Known rows, with every step that occurs:
kebub > fede > budi > libanob: [ -2  26  -6 -55   4 -11  -5 -13  22  -3  21   1  13 -49 -20  -4 -12  22
  17 -30 -18  -9  -1 -43   4 -12 -36]
zikov > budi: [  5  21  23 -26   2 -12   4 -30   0 -19   5   1  -9 -11  -8  17  17   2
  -1  -9 -33 -26  11  -2 -26 -11  -6]
vunag > keso > libanob > budi: [ 13  13  -2 -16 -37 -24 -20 -47 -13 -18 -14 -22  -5   6 -48  -3  44   5
  25 -15 -34 -29  34 -16  -3  29 -42]
doraf > keso > libanob > budi: [ -3 -13   1 -54 -31 -22 -17 -46 -21 -49  -9 -46 -14   2 -17 -14  38  -7
  24   2 -32  -3  35 -12   8  46 -20]
doraf > keso > libanob: [ -1 -19 -18 -39 -25 -12   5 -32 -27 -63  -7 -24  -6  -5 -14 -14  30  -4
  17  12 -17   0  10 -12   7  33 -17]
terug > keso > vunag: [ 33 -31 -44 -17   0 -11 -12 -22  -6  14  21 -20  -1  10 -25  -3  -4  21
 -20 -12  14  -4  25   1   0  11 -32]
kebub > fede: [ -4  14 -13 -29  10  13  -9   3  27  -6  22  10   6 -11  -5 -15  -7  10
 -13   4   0  -5   0  -4   6 -12 -10]
budi > libanob > keso: [ 15  38 -16 -16 -24 -34   4  -8   8   8  -5 -16   5 -24   8  -9  11  42
  26 -24  22  14 -10 -31   3  -4 -44]
kebub > fede > budi: [-10   8  -6 -58   9   9  -9 -12  19  -8  20  -3  21 -25 -26  -2 -13  15
   1 -12 -26  -9   4 -23   7 -14 -13]
doraf > keso: [  7 -29  -8 -26   1 -33  -7 -15 -18 -30  -1 -23  -2  17  -9 -16  30  -8
 -12  15  -3   4  10   7  17  15   5]
zikov > budi > vunag > keso > terug: [ 18  10  12 -30   2 -52 -13 -76  15   3  16  20  -9   8 -45   1  19   6
 -30 -22 -37 -34  -1   5 -41  25  -7]
libanob > budi: [  0  15  26 -22  -8 -16 -33 -27   9  16   1 -31 -13   7  -6   3  13  -3
   7 -14 -26  -2  39  -1   1  21  -7]
zikov > budi > vunag > keso: [ 26  13  20 -31   1 -48 -19 -72   3   0  11  17 -13  11 -37   5  30   3
 -23 -31 -50 -38 -10   4 -36  20  -4]
libanob > keso: [ 12  14 -20 -24 -23 -11  -3  -6   5  -4  -5 -27  19  19   3  -8  16  32
   1   1  12  18 -10   5   7  -6  -8]
vunag > keso > zikov > budi > libanob: [ 38  16  -9  21  -8 -30  -4 -62 -16 -10  16   5   4   6 -35   5  29  -7
  23 -27 -19 -25  23 -11  -8   1 -35]
budi > libanob: [  8  29   0   5  -5 -28   5  -3   2   8  -1   9  -9 -39   6  -2  -1  15
  24 -26  13  -1  -3 -33  -4   0 -36]
keso > libanob: [-16  10 -14 -15 -34  24  17 -24 -12 -37  -9   0  -7 -25  -7   2   1   4
  37  -7 -13  -8   0 -25 -12  20 -28]
vunag > keso: [ 27  -6  -7   5  -6 -34 -11 -16 -11   1  -5   1   8  21 -36  -7  38  -1
 -13  -4  -7 -23   8   3   7  -3 -16]
terug > keso > libanob: [ 10 -19 -36 -35 -28   0  12 -23 -10 -30   2  -6 -17   1 -19  -2   5  31
  16 -14  -4 -26   8 -39  -7  13 -40]
libanob > budi > vunag > keso: [ 21   5  20 -22  -5 -51 -54 -62  11  37   5 -17 -16  28 -33 -13  25   3
 -15 -32 -40 -15  21   6 -12  54  -8]
keso > terug: [-15  -6 -15   3   6  -7   4 -10  25   8  13   7   7  -1 -16  -6 -25   7
  -6  16  17  12  11   1 -10  11  -5]
doraf > keso > zikov: [ 14 -37 -23  -1   2  -8  -9 -38 -25 -38  16 -19   5  29  -4 -12  14 -22
  17  13  -3  16  20  12  21  24  10]
libanob > budi > vunag > keso > zikov: [ 25   3   8  -4  -7 -34 -54 -79   8  34  16 -18 -10  35 -31 -12  14  -9
   2 -33 -39  -5  27  11  -9  61  -3]
terug > keso > vuzep: [  5 -34 -28 -34 -11 -10   1  -9 -15  -6  34 -17 -25  24 -17   9 -17  22
 -21 -25 -13 -21  18 -43   4  -5   6]
terug > keso > zikov: [ 27 -34 -44   6  -1   7   0 -29 -10  -4  29  -6  -3  34  -9   0 -15  12
  12 -13  15  -6  13 -13   4   5 -14]
fede > budi > vunag > keso: [ 14 -11  -1 -38  -2 -39 -20 -57  -4  16   4   2  14   3 -52  -2   7  11
  -7 -39 -50 -18 -21 -17 -13  32  -4]

Rows:
[ 11 -14 -24 -52 -31 -18 -19 -55   3  -5   9 -20 -28  13 -26  -7   3  33
  12 -32 -22 -24  14 -34 -17  47 -37] -> terug > keso > libanob > budi > vunag
[ 14  24   0  14  -3   4   7 -54  -6 -16  27   6  -2 -19   4  16  -5 -10
  50 -30 -14   0  15 -15 -19   4 -18] -> keso > zikov > budi > libanob
[ 17 -22  -9 -16   1 -17  -5 -58 -24 -49  19 -22   0  24 -10  -3  25 -21
  14   6 -23   1  23  10   3  17   6] -> doraf > keso > zikov > budi
[ 10  42  26 -25  -2 -35   4 -31   4 -11   3   7 -16 -41  -3  15  17  13
  18 -32 -23 -25  13 -28 -27 -11 -35] -> zikov > budi > libanob
[ 13   5  -3  11   2   8  -5 -77  -1  -8  34  12  -2  11  -3   8 -15 -16
  24 -26 -34   1  -2   9 -31  29  12] -> keso > zikov > budi > vunag
[ 19  19  11 -36 -17 -38  -6 -84  -2 -20   6  14 -14  -1 -43   4  31   6
  -8 -32 -54 -40  -9 -10 -43  31 -18] -> zikov > budi > vunag > keso > libanob
[ 16  22 -18 -44 -22 -31  -3 -35  -5  14   0 -35  28 -41 -23   6   0  37
  35 -40 -12  15   4 -35   1   3 -41] -> fede > budi > libanob > keso > vunag
[ 32 -13 -22  23  -1 -25 -24 -71  -5  18  21  20   4  34 -31 -16   2 -10
  -4 -27 -20  -4 -18  11 -11  49   3] -> budi > vunag > keso > zikov
[ -1  16   6 -34  -4 -28   4 -21  -6   5  -2  -9   8 -47 -22  12  -5  19
  33 -41 -23  -5   2 -52  -1   0 -30] -> fede > budi > libanob
[-11  19   6 -36 -38  -1 -20 -64   7 -13  -2 -14 -19 -13 -15  -5   3   3
  33 -32 -40  -5  11 -20 -25  65 -20] -> keso > libanob > budi > vunag
[ 12  22 -18 -31 -22 -19   5 -40  -8   2   7 -27  26 -28 -14   8  -8  30
  56 -42 -16  17  -1 -44   6   3 -32] -> fede > budi > libanob > keso > zikov
[-15  23   8 -28 -42  11 -10 -39  -2 -23  -9 -28 -16 -17 -12   3  11   1
  46 -17 -33  -7  31 -24 -11  38 -32] -> keso > libanob > budi
[  1   7 -19 -66 -10  -9 -16 -57  15 -14  18   7  15 -24 -50 -11  -5  19
   6 -30 -47 -22 -10 -31  -8  23 -26] -> kebub > fede > budi > vunag > keso > libanob
[ -5 -36 -10 -36 -11 -22  -4 -21 -31 -36  21 -37 -16  20 -10   1   9 -14
 -14   3 -28   2  21 -18  18  14  30] -> doraf > keso > vuzep
[ 24  10 -39 -15 -23  -5 -11 -25   2  11   2 -45  31   9  -6  -8   7  25
  -4  -1  17  33   8  22   3   7 -20] -> libanob > keso > vunag
[ 20  34 -31   9 -26 -16   6 -28   2   3  10 -14  14 -17  12  -6  -2  28
  49 -27  23  28  -4 -26   5   5 -38] -> budi > libanob > keso > zikov
[ 26  47   0 -36 -17 -37   0 -47   6  -7   7 -18   4 -35 -10   8  21  27
  18 -33 -10  -2  16 -11 -24  -5 -48] -> zikov > budi > libanob > keso > vunag
[ 12 -11 -12  -5 -15 -24  -9 -24 -24  -4  17 -12  -7  21 -40  10  14  -8
 -18 -16 -33 -27  18 -23   7  -2  10] -> vunag > keso > vuzep
[ -1 -34 -19 -25   6 -38  -7 -24   3 -25   9 -14   4  17 -23 -20   9  -3
 -19  33   8  12  21   8  10  22   0] -> doraf > keso > terug
[ 18  20 -21 -14 -24   7   0 -48   1 -23  17 -29  22  22   2   4  11  18
  29  -9  -7  15   4   8  -9  -4  -8] -> libanob > keso > zikov > budi
[ 16  -3 -15 -13 -22 -28 -13 -65  -4  -1   1  19  -7   9 -39 -13  17   7
  -7 -29 -31 -18 -24  -8 -23  54 -18] -> budi > vunag > keso > libanob
[ 26  35 -30 -11 -23 -32  -4 -22   6  20   1 -27  15 -33   2  -9   5  34
  25 -26  25  28   6 -14   0   7 -50] -> budi > libanob > keso > vunag
